Each row comes from the steps of one path. Every step used is in the known rows, and no mark comes twice. Write the path behind each row, first mark first.
In the rows, 128 means zero.
Known rows:
P -> M: [123 141 115 136 119  93 118 120 142 111 135 123 124 138 132 141 117 133
 107 109 122 119 143 115 121  98 107 129 139 104 126 127 113 129 160 113
 156 135 133 130 142 113 131 106]
M -> P: [132 122 114 150 128 113 127 120 148  97 137 126 127 119 125 143 121 110
 101 107 146 121 128 114 117 133 126 127 140 115 121 135 122  94 132 132
 146 146 100 127 150 106 133 123]
E -> Q -> Y: [147 121 145 102 174 116 127 105 117 131 164 133 147 125 125 119 114  89
 134 107 115 119  82 112 144 167 132 143 138 170 104 160 117 179 151 155
 151 141 136 121 145 120 127 137]
T -> W -> Z -> H: [133 127 154 122 209 107 134 118  95 110 180 120 132 127 113 132 132 119
 122 128  90 120 116 107 155 110 123 127 138 136 126 147  95 158 123 164
 132 137 102 120 153 120 122 157]
Y -> Q -> X -> H -> Z -> V: [141 100 164  92 193  99 121 129 133 104 198  94 115 144  71 107 155  86
 130 113  68 127 144 106 130  67 133 148 136 161 105 137  74 193 127 188
 144 147 128 106 161 169 126 129]
G -> M -> P: [135 105 117 154 117 111 119 124 157 107 130 135 135 126 129 152 117 118
  94 103 147 120 139 115 110 150 120 122 143 107 124 138 122  68 156 139
 154 150 103 132 147 119 132 102]
Z -> U -> N -> M -> D: [110 113  96 138  89  80 125 126 148 140 117 101 165 131 152 132 103 161
 110  92 150 111 151 117 123  54 117 123 147  95 124 111 117  95  85 143
 128 122 119 140 143  90 130 106]
W -> Z -> C: [119 121 136 131 209  96 142 110 112 131 169 107 140 136 135 131  99 134
 116 124 101 117 142 111 148  23 108 132 133 130 124 150 105 133 106 116
 143 138  99 112 142  96 139 131]
G -> M: [132 102 126 135 132 106 115 119 133 123 130 130 132 138 131 146 119 123
 109 104 125 119 142 115 117 134 106 123 142 118 127 136 126  98 156 138
 143 136 116 131 140 115 130 104]
N -> U: [118 118 123 131 146 115 115 106 113 112 169 119 118 128 110 133 133 117
 124 113 163 119 130 115 117 127 111 128 133 111 131 131 128 123 104 148
 135 135  95 138 142 100 129 109]
B -> V -> Z -> C: [113  81 134 116 214  94 139 124 147 118 167  90 111 153 102 111  92 101
 138 111  98 120 135 114 128   4 116 126 135 132 119 121 109 143 127 115
 148 136 112  95 159  96 138 130]
R -> C: [105 100 119 125 148 103 134 105 119 115 152 107 129 135 131 129 131 129
 119 111 132 117 131 114 136  57 107 121 137 122 123 137 115 127 118 110
 155 129 107 119 145  96 130 125]
J -> N -> U -> Z -> C: [ 94  90 125 130 180  92 136 109 131 127 195  91 162 143 135 123 111 147
 134 112 154 121 147 116 133  13 119 125 130 114 131 130 102 133 107 131
 152 133  90 119 162  98 143 100]
M -> P -> Z -> U -> N -> J: [ 84 117 106 142 114  87 133 105 141 123 178  87 159 124 137 123 129 142
 107 103 180 115 158 114 107  11 128 136 142 104 136 127 126 136  76 102
 133 133  70 136 165  84 135 106]
V -> Z -> U -> N: [102 103 116 118 148  80 129 107 129 137 159  92 138 136 144 113  89 128
 126  99 136 117 149 114 114  13 137 128 139 138 126 106 120 165  78 105
 145 124  93 114 175  76 136 129]
T -> W -> Z: [142 145 143 133 207 109 136 103  80 108 155 127 131 108 140 137 134 122
 124 124 114 118 119 111 132 110 115 120 136 131 126 150 100 148 107 114
 128 131 104 129 150 109 136 173]
X -> H -> Z: [134  97 157 111 185 102 111 122 126 103 138  87  78 129  87 119 128 117
 136 109  89 125 138 107 134 100 126 137 138 134 115 124  76 148 127 126
 142 135 113 108 165 144 125 130]
N -> U -> Z -> H -> X -> Q -> E: [132  92 180  86 209 125 130 118 110 117 198 133 171 130 104 111 135 117
 135 109 108 110 116 108 147 166 124 142 138 140 108 150  77 215 151 227
 146 150 118 112 169 189 118 117]
N -> U -> Z -> H -> X -> Q: [116  87 175  89 188 119 129 116  94 115 194 127 133 142 109 118 139 116
 135 107 107 114 120 108 148 152 115 135 137 129 111 136  81 193 133 209
 147 146 116 116 165 186 121 110]
P -> Z: [119 133 129 141 157 121 134 117 131  84 128  96 153 132 129 135 143 124
 121 111 122 126 137 111 117  74 109 148 136 116 126 141 114 129 134 101
 148 142 110 129 165  86 134 131]
W -> Z: [138 132 139 130 176 112 128 102  92 127 131 124 124 119 138 136 116 129
 119 117 110 119 132 112 130  93 105 129 135 125 124 157 104 132 106 123
 134 138 105 131 145 113 137 146]
Q -> X -> H -> Z -> U: [122  90 153 111 198  94 124 124 125 105 198  84  92 129 108 110 104 115
 117 109 102 120 144 108 132  44 156 148 139 143 112 125  86 178 109 122
 147 141 106 103 177 142 126 124]
E -> Z -> H: [133 117 148 113 185 107 129 124 133 121 178  97 116 150  93 117 107 112
 127 115  98 121 129 109 156  92 127 139 138 136 125 137 102 152 156 157
 152 140 106 100 151 120 133 124]
H -> X: [128 107 139 102 164 119 117 118 108  98 154 126 120 124 121 128 124 117
 119 107 111 115 136 111 126 131 110 128 137 127 113 124 100 150 136 157
 141 137 116 122 139 144 131 123]
T -> W -> Z -> H -> X: [133 109 164  95 214 119 125 123  85  97 187 127 127 122 111 127 131 120
 122 123  84 116 126 105 148 128 117 126 137 134 115 136  75 172 134 184
 140 141 107 117 148 161 124 143]
R -> N -> M: [103 126 113 132 100  76 121 104 146 130 112 113 140 144 144 113 126 135
 115  98 135 108 138 116 131  83 113 117 146 112 123 140 124 110  94 139
 113 112 111 140 126 103 126 115]
W -> T: [129 140 130 138 190 110 134 113 101  88 146 109 120 110 124 137 136 101
 117 121 125 119 118 113 124 108 124 124 138 131 127 129 124 150 116 128
 135 121 131 128 145 104 130 163]
Y -> Q -> X -> H: [158 128 165  92 184  91 102 113 119 114 166 114 130 131 104 113 127  92
 136 112 112 114 111 106 146 155 143 148 137 158 100 156  91 184 126 172
 138 141 147 109 145 146 128 131]
Z -> H -> X -> Q: [123 102 172  87 183 114 126 120 102 113 177 127 120 143 110 118 136 103
 124 110  83 112 119 106 155 161 116 140 141 139 106 134  93 192 137 197
 144 143 128 111 153 171 116 122]
G -> M -> P -> Z -> U: [108 105 123 160 145 114 141 128 154  92 174 103 156 132 144 139 116 131
  88 107 142 124 152 113 105  36 139 147 142 106 129 139 121 109 128  98
 160 155  88 124 178  98 130 107]
B -> V: [132  99 132 117 157 111 125 114 131 110 149 101 101 131 101 126 126 108
 132 107 112 113 110 115 112  82 116 127 136 115 121 133 127 141 117 118
 130 137 124 120 135 103 135 134]
U -> Z -> V: [115  98 129 128 148 109 147 122 128 115 179 115 148 147 111 130 150 118
 120 105 104 131 147 115 115  23 114 131 133 136 128 132 107 159 132 175
 135 139 106 119 157 135 136 130]
V -> Z -> U -> N -> M: [ 98 123 114 128 120  71 125 115 143 138 129 100 143 148 151 107  94 135
 121  88 138 109 149 116 115  32 127 121 143 122 124 109 119 136  72 139
 114 116 114 128 157 100 130 121]
X -> H -> Z -> V: [125  98 151 109 173 103 126 132 132 106 181  93  91 146  69 116 156 102
 122 113  69 132 155 107 123  38 123 142 136 141 118 121  87 166 122 170
 139 142 109 106 156 148 121 129]
G -> M -> D: [137  89 109 141 110 107 116 131 144 128 111 124 148 127 133 155 117 143
 107 102 136 123 150 116 121 126 100 123 147  95 125 128 115  67 157 143
 154 138 120 137 142 106 130  99]
N -> U -> Z -> H: [111  85 143 124 166 112 130 120 120 114 185 111 143 144 103 130 127 131
 133 111 131 125 125 113 142  97 121 128 133 121 132 137  96 145 135 191
 140 140  94 124 166 137 126 108]
J -> N: [115 122 115 120 123  94 110 102 135 124 140 100 128 130 140 121 128 126
 121 109 144 122 138 113 121  93 123 128 140 116 125 124 125 128 100 118
 143 125 112 134 148  79 131 123]
B -> V -> Z -> U -> N -> M: [101 110 118 121 127  73 126 116 148 137 137  92 133 148 138 103  96 131
 129  87 132 105 140 117 107  16 128 119 141 116 123 110 119 142  67 134
 113 119 119 124 153 102 133 122]
Q -> X -> H -> Z -> V: [133  99 156  99 184 101 125 131 129 101 194  91  97 144  70 112 152  95
 122 114  69 129 153 106 125  50 128 146 135 150 110 125  79 181 127 180
 143 146 118 106 157 157 126 130]
Y -> Q -> X: [153 127 144  98 181 100 117 109 124 107 168 122 161 125 129 118 120  85
 132 108 122 111 111 111 140 163 132 141 137 162 101 158 104 178 136 161
 142 140 146 126 152 136 141 131]
E -> Q -> X -> H -> Z: [149  99 174  88 208 101 113 118 122 101 163  88  80 128  87 109 121 106
 143 110  87 121 126 105 142 124 135 144 137 161 102 132  65 182 146 151
 153 143 130 105 170 162 127 134]
T -> W: [131 140 128 133 185 104 133 114 108  87 167 122 131 114 129 136 145 106
 126 117 130 120 113 113 129 133 127 120 139 135 126 123 121 150 128 117
 126 123 113 123 150  94 130 164]

Which path is each row?
[127 111 162  93 174 115 126 111  98 113 160 132 120 133 126 121 135 105
 125 105 100 111 122 109 139 160 111 137 140 136 105 134 100 184 130 168
 143 140 131 117 151 162 124 128] | H -> X -> Q
[154 126 173  88 221 121 131 111 121 125 176 116 140 131 108 101 109 106
 135 108 100 109 127 109 143 137 125 146 139 146 107 150  84 204 166 154
 161 145 123  92 155 163 141 134] | H -> X -> Q -> E -> Z
[ 86 101 111 122 131  77 126 102 128 144 174  94 131 133 130 110 111 128
 123 100 164 116 157 116 113  10 124 125 143 121 135 114 126 157  76 116
 124 119  78 127 166  94 132 117] | V -> Z -> U -> N -> J
[106  93 125 128 141 107 122  99 119 122 163 105 151 128 137 125 131 145
 141 103 176 125 137 118 111  83 119 121 131 106 134 131 101 131 105 142
 144 132  93 139 169 116 141 108] | J -> N -> U -> Z
[140 124 150 110 240  97 140 117 150 132 197  97 174 143 113 105  90 112
 134 117 103 112 133 111 157  51 130 143 136 153 114 157  97 175 152 128
 160 140 115  86 150 115 147 123] | Y -> Q -> E -> Z -> C
[109 130 105 152  96  83 128 120 161 118 138 111 152 129 149 128 105 135
  96  93 161 109 142 115 111  76 137 122 143 106 122 121 123  97  85 140
 127 135 101 134 149 102 133 109] | Z -> U -> N -> M -> P
[108 117 116 122 129 104 104  99 122 122 173 105 123 127 122 122 137 125
 126 113 179 121 138 115 111 113 118 127 134 101 132 125 126 121  85 140
 143 131  94 145 147  84 128 103] | J -> N -> U
[121 102 149  91 175  77 124 106 121 131 194  74 124 128 126 105  97 135
 134 103 117 111 139 107 133  37 152 143 137 160 111 116  89 204  89 126
 154 133 108 106 175 113 134 124] | E -> Q -> X -> H -> Z -> U -> N
[108 100 133 112 155  77 121 110 125 132 170  73 122 129 127 114 103 143
 127 102 119 115 150 109 125  17 145 136 138 135 122 109  99 173  71 103
 144 127  94 110 169  97 132 120] | X -> H -> Z -> U -> N
[135 103 169  84 191 118 123 117 100 127 183 137 150 134 115 113 128  82
 130 108  88 113  91 106 158 192 130 146 141 153  94 153  93 205 139 191
 152 146 139 114 149 168 119 125] | Z -> H -> X -> Q -> Y
[103 117 112 124 130  81 130 104 123 137 170  93 149 129 151 124 100 142
 116 102 141 112 144 114 121  25 137 132 138 132 128 114 131 161  70 105
 139 124  94 122 155  69 136 121] | Z -> U -> N
[122  82 155  88 192 118 117 132 118 100 166 121 110 143  95 114 113 102
 129 109  84 123 137 107 139 118 115 128 139 138 112 117  81 163 154 194
 149 141 113 107 162 162 121 124] | V -> Z -> H -> X
[149 103 173  75 221 121 118 127 126 110 197 118 154 136  92 104 114 104
 134 113  82 112 124 106 155 144 128 141 139 151 106 149  70 198 170 201
 158 146 121  97 151 180 130 119] | Y -> Q -> E -> Z -> H -> X
[131 111 162 100 217 113 141 117 124 127 219 109 138 133 124 100  93 115
 115 108 108 110 137 111 137  64 150 151 141 144 112 141  97 209 136 137
 159 146 106  91 167 152 134 127] | H -> X -> Q -> E -> Z -> U
[108  88 132 130 181 104 135 123 131 106 183  89 101 129 123 120 104 122
 112 106 108 123 148 113 124  31 141 138 141 132 124 119 103 152 109 101
 144 135  92 113 178 121 128 125] | H -> Z -> U
[124  96 174 105 172 123 128 129 124  99 171 126 144 143 115 129 142 111
 112 108  94 115 131 104 140 161 115 144 143 121 107 143  85 158 160 189
 163 159 121 117 167 175 118 105] | G -> M -> P -> Z -> H -> X -> Q
[130  91 160 103 207  92 121 123 130 109 204  88 111 130 109 106 107 105
 124 108  99 119 134 108 137  62 160 149 140 154 107 137  81 189 109 130
 148 141 116 103 181 154 126 125] | Y -> Q -> X -> H -> Z -> U
[120 118 130 131 128  77 119 125 160 110 154  94 133 127 129 115 105 129
 107  94 143 108 145 110 118  85 150 131 142 119 109 120  88 123  90 150
 136 141 110 124 161 136 133 108] | Q -> X -> H -> Z -> U -> N -> M -> P
[132 115 165  95 247 104 144 119 132 128 207 101 153 145 112 103  93 117
 129 116  92 109 140 109 159  60 124 145 136 146 108 144  87 192 157 143
 166 144 114  81 150 140 142 120] | H -> X -> Q -> E -> Z -> C
[119  79 154  97 181 119 127 127 111 100 176 121 140 136 111 126 122 129
 129 107  96 120 132 109 143 110 117 127 136 131 116 128  75 166 155 196
 146 141 110 115 158 173 128 116] | U -> Z -> H -> X
[109 119 108 147 110  83 127 122 166 118 130 111 143 134 144 119  96 124
 105  90 157 113 146 116 106  67 136 119 144 112 121 115 114 100  90 140
 132 134 101 128 164 107 133 116] | V -> Z -> U -> N -> M -> P
[ 98 100 132 104 149  72 117 104 122 135 197  77 120 126 115 105 120 133
 125 104 151 111 156 110 124  26 138 137 141 128 123 119  99 180  75 126
 128 126  88 123 163 123 132 110] | Q -> X -> H -> Z -> U -> N -> J
[103 111 114 143 120  91 133 113 146 119 162  88 178 130 156 135 110 150
 103 100 152 115 157 112 104  21 135 138 140 112 130 124 121 127  94  93
 160 141  87 128 171  71 138 103] | G -> M -> P -> Z -> U -> N
[131 107 179  82 200 115 128 118 104 119 187 118 116 145 105 110 125 103
 130 110  82 112 123 105 157 147 119 142 140 141 106 137  85 198 149 186
 154 145 125 100 156 175 125 123] | E -> Z -> H -> X -> Q
[143 118 171  98 212 111 134 124 135 129 191 106 140 148  89 106 112 105
 130 116  85 115 119 107 166 124 133 149 141 147 116 151  93 194 166 184
 155 146 116  92 160 145 126 128] | X -> Q -> E -> Z -> H
[136  95 181  86 210 121 134 121 116 116 180 133 173 131 112 112 130 116
 133 107  88 110 115 108 152 158 125 143 141 148 104 151  76 219 161 216
 146 147 127 106 169 189 120 128] | U -> Z -> H -> X -> Q -> E
[142 116 169  89 198 121 127 115 115 115 166 137 157 123 117 114 132 106
 125 108  96 107 118 109 141 174 121 144 142 146 102 148  94 208 148 190
 143 144 132 111 154 168 120 133] | H -> X -> Q -> E
[138 111 161  89 184 119 123 111  97 126 168 140 148 126 128 116 129  83
 130 104 101 112  93 109 146 191 127 143 140 151  94 153  98 199 133 166
 150 144 141 119 145 161 125 129] | H -> X -> Q -> Y
[138  99 167  89 192 103 128 128 129 105 204  94  93 145  69 108 150  94
 128 114  67 128 142 105 130  60 130 149 135 166 107 129  77 197 141 192
 148 148 124 102 161 164 123 132] | E -> Q -> X -> H -> Z -> V
[141 125 160 107 187 114 132 112 124 123 155 132 158 127 120 118 131 104
 125 109 106 110 113 111 142 162 123 146 142 147 109 153 111 195 142 174
 137 141 130 113 156 139 120 138] | X -> Q -> E
[111 110 144 109 147 109 123 133 137  89 156 103 163 138 116 122 131 135
 115 104 111 112 144 105 130 100 117 135 139 111 114 123  80 139 127 185
 147 146 109 125 154 145 126 105] | U -> N -> M -> P -> Z -> H -> X
[125  91 176  81 199 118 123 113 117 124 199 124 174 130 112 104 138 123
 137 109 118 111 121 108 143 159 128 141 139 133 108 146  76 214 138 222
 152 147 117 116 171 179 119 113] | J -> N -> U -> Z -> H -> X -> Q -> E
[121  91 143 113 181 105 124 130 137 112 150 111 109 153  93 117 109  96
 131 111  93 129 130 110 144  96 121 130 140 141 123 125 103 148 148 176
 143 137 109 107 172 122 118 133] | V -> Z -> H
[106 133 117 158 113 104 135 117 166  85 112  98 170 133 140 128 143 133
 105 103 148 119 144 112 112  72 117 137 143  96 123 149 109  89 120 109
 145 142  99 140 160  93 133 115] | R -> N -> M -> P -> Z
[112 143 116 156 113 104 132 121 160  87 110  93 178 130 143 132 137 137
 110  99 150 117 145 111 106  74 116 138 139  98 124 134 109  96 111 115
 141 144 106 139 162  89 137 116] | U -> N -> M -> P -> Z
[106 101 140  97 159  70 114 103 125 139 201  80 139 125 115 100 122 123
 133 102 148 109 147 110 129  46 142 139 142 140 119 132  93 192  74 134
 128 126  97 122 167 134 133 109] | Y -> Q -> X -> H -> Z -> U -> N -> J
[108 116 112 148 112  85 128 124 165 111 138  99 139 126 139 123 104 135
 103  91 148 110 148 114 111  70 136 122 143 109 120 115 103 100  89 132
 132 135  97 131 161 117 134 108] | H -> Z -> U -> N -> M -> P
[ 91  99 127 116 138  74 118 105 124 141 185  78 115 128 113 110 123 140
 124 103 150 115 158 112 121  14 132 133 142 119 132 116 106 165  69 116
 123 122  79 123 161 113 128 110] | X -> H -> Z -> U -> N -> J
[139  97 181  79 221 120 127 125 123 115 172 134 149 136  99 103 123  94
 133 110  79 113 119 107 149 164 124 144 143 154 101 143  80 217 161 216
 149 147 129 100 172 180 114 135] | V -> Z -> H -> X -> Q -> E
[102 117 126 145 164 112 144 120 132  95 177  93 147 135 141 128 120 129
 104 110 127 124 145 112 116  11 137 152 138 119 129 136 124 148 109  92
 147 143  95 120 175  86 128 127] | P -> Z -> U
[140 102 166  82 211 123 122 129 122 108 193 115 135 136  91 109 110 114
 126 114  84 114 133 106 150 126 125 139 138 140 110 136  76 185 171 194
 157 146 112  98 147 169 129 120] | Q -> E -> Z -> H -> X
[ 86  98 114 122 134  80 126 103 127 137 182  82 128 125 126 114 120 140
 121 101 156 114 159 115 117  13 124 128 143 118 134 114 115 157  74 106
 124 120  75 131 163 104 133 110] | H -> Z -> U -> N -> J
[122 103 146  94 175  72 117 107 126 130 187  75 147 126 128 105 103 126
 135 102 116 110 140 107 133  47 155 142 138 155 109 124  86 200  76 121
 150 132 112 111 174 118 137 119] | Y -> Q -> X -> H -> Z -> U -> N
